What can hang from each mark
Z_41: Z_249 Z_380 Z_434 Z_445 Z_787
Z_380: Z_41
Z_249: Z_41 Z_551
Z_551: Z_249
Z_184: Z_41
Z_445: Z_41
Z_787: Z_41 Z_551
Z_765: Z_41
Z_434: Z_41

In the rows, zero is written as 128.
Known rows, with every way that one mark hangs from another
Z_380(Z_41): [114  91 107 113  84 147 214 154 105 141 206 118 130 149 106 136  62 212
 142 155]
Z_184(Z_41(Z_249 Z_380 Z_434 Z_445 Z_787)): [132 173 154 134 147 124  86 103 169 126 104 129 123 122 120 158 165  60
 114 170]
Z_380(Z_41(Z_249 Z_434 Z_445 Z_787(Z_551))): [120 145 171 128  97 155 133 134 136 133 210 129 141 149 126 171 119 105
 143 199]
Z_445(Z_41): [133 100  68 127 111 115 185 147 115 120 135 119 123 122 106  81 114 181
 116 100]
Z_380(Z_41(Z_249 Z_434 Z_787)): [121 137 143 126  99 148 123 137 128 140 209 142 126 152 112 161  95 119
 156 174]
Z_184(Z_41(Z_249 Z_380 Z_434 Z_445 Z_787(Z_551))): [134 168 165 132 145 138  98 103 164 118  94 125 138 115 134 155 178  71
 112 158]
Z_434(Z_41(Z_249 Z_787)): [135 118 127 148 110 120 124 132 101 160  99 126 128 133 115 105 116 163
 134  96]
Z_551(Z_249(Z_41(Z_380 Z_434 Z_445 Z_787))): [101 120 132 124 125 119 105 142 121 130 130 153 109 137 135 113 112 132
 140 126]
Z_380(Z_41(Z_434 Z_445 Z_787)): [118 132 130 134  92 135 171 139 136 151 219 132 130 153 117 169  88 108
 140 212]
Z_41(Z_249 Z_380 Z_434 Z_445 Z_787): [144 190 158 137 165 117  13 102 162 126 168 147 111 131 126 169 161   4
 147 207]
Z_434(Z_41): [129  87  89 147  95 110 195 139 100 149  95 111 135 130 112  90  89 194
 125  97]
Z_434(Z_41(Z_249(Z_551) Z_380 Z_445 Z_787)): [127 142 154 143 129 116  84 134 109 144 114 126 109 112 122 119 120 124
 133 133]
Z_249(Z_41): [ 89  64  84 113 111 121 212 160 114 138 117 132 150 146 116  95  73 213
 127 101]
Z_765(Z_41(Z_249 Z_434)): [110 121 111 118 120 112 132 130 136 127 129 118 133 158 118 130 128 136
 105  88]
Z_787(Z_41(Z_380) Z_551(Z_249)): [132  84 153 108 129 169 174 130  90 104  72 113 137 115 168 111 122 227
 126  36]
Z_551(Z_249): [113  91  97 120 103 140 160 146 102 131 139 135  93 150 118  96  96 212
 140 106]
Z_41(Z_380): [137 104  83 112 146 122 146 132 112 126 149 127 115 123 117 114 100 172
 145 126]
Z_445(Z_41(Z_249 Z_380)): [145 136 109 115 142 115  93 134 115 101 137 122 114 107 107  90 142 146
 129  99]
Z_445(Z_41(Z_249 Z_434 Z_787(Z_551))): [142 139 115 137 124 127 107 131 132 112 127 139 135 119 126 103 161  99
 128 107]
Z_434(Z_41(Z_249 Z_380 Z_445 Z_787(Z_551))): [145 144 166 144 132 122  92 122 108 142 100 116 138 112 134 120 151 128
 129 119]
Z_434(Z_41(Z_380 Z_445 Z_787(Z_551))): [144 125 137 148 124 116 142 127 103 154  99 115 142 109 141 116 134 141
 124 121]
Z_184(Z_41(Z_249)): [117 116 120 121 116 143 171 125 140 125  90 112 128 136 101 120 128 185
 107 114]

Rows
[151 148 116 121 149 116  73 135 114 122 139 136 111 106 115 101 152 128
 132 100]  Z_445(Z_41(Z_249 Z_380 Z_787))
[102  68 119 114 101 159 200 155  96 118 107 127 145 136 147  88 115 238
 132  74]  Z_787(Z_551(Z_249(Z_41)))
[143 163 116 142 155 106  85 110 157 141 167 146 116 127 133 162 136  23
 142 208]  Z_41(Z_380 Z_434 Z_445 Z_787)
[130 152 145 136 136 133 133 110 156 126  91 128 132 113 143 147 165  88
 110 151]  Z_184(Z_41(Z_380 Z_434 Z_445 Z_787(Z_551(Z_249))))
[140 151 123 121 156 122  47 107 147  95 151 142 116 126 116 135 132  63
 159 154]  Z_41(Z_249 Z_380 Z_434)
[128 127 113 119 142 112 132 130 123 142 121 129 143 130 150 139 145 121
 112  76]  Z_765(Z_41(Z_380 Z_434 Z_787(Z_551)))
[124 104 145 120 121 146 171 124 129 125 107 102 130 151 121 138 102 181
 107 113]  Z_787(Z_41(Z_249 Z_445))
[151 143  84 136 143 100 103 128 131 121 138 144 119 104 123 106 141  80
 134 120]  Z_445(Z_41(Z_380 Z_434 Z_787))
[123 145 140 123 139 110 113 127 130 140 130 125 133 134 153 147 158 100
 103 105]  Z_765(Z_41(Z_380 Z_434 Z_445 Z_787(Z_551(Z_249))))
[127 103 126 127 121 143 153 116 137 112  96 120 134 147 125 135  98 143
 126  96]  Z_787(Z_41(Z_249 Z_434))
[112  97 118 140  99 126 149 146 101 132 100 119 118 127 107  91  89 187
 134  97]  Z_434(Z_41(Z_249(Z_551)))
[126  94 168 118 116 173 195 125 121 110  86  94 160 139 150 133 131 203
 106  89]  Z_787(Z_41(Z_249 Z_445) Z_551)
[138 120 137 119 145 136 112 109 134 103  98 122 129 128 131 139 109 121
 134  96]  Z_787(Z_41(Z_249 Z_380 Z_434))
[130 138 148 125 136 141 152 121 135 138  90 119 127 114 138 137 160 150
 104 132]  Z_184(Z_41(Z_380 Z_445 Z_787(Z_551(Z_249))))
[105 118 129 125 140 116 139 137 139 132 121 145 161 125 148 131 123  99
 133 145]  Z_249(Z_41(Z_380 Z_434 Z_445 Z_787(Z_551)))
[133 149 135 136 138 130 148 108 161 129  93 124 142 113 139 151 162  84
 108 158]  Z_184(Z_41(Z_380 Z_434 Z_445 Z_787(Z_551)))
[146 155 132 140 152 125 102 111 151 130 152 141 137 118 154 159 157  38
 140 190]  Z_41(Z_380 Z_434 Z_445 Z_787(Z_551))
[134 154 114 127 146 116  57 136 131 104 143 151 101 100 120 108 142  73
 141 121]  Z_445(Z_41(Z_249(Z_551) Z_380 Z_434 Z_787))
[141 160 146 138 149 128  79 112 144 126 148 148 123 119 158 153 162  44
 143 179]  Z_41(Z_380 Z_434 Z_445 Z_787(Z_551(Z_249)))
[109 158 148 117 148 110  71 132 141 133 147 131 111 137 132 155 141  79
 109 127]  Z_765(Z_41(Z_249(Z_551) Z_380 Z_434 Z_445 Z_787))
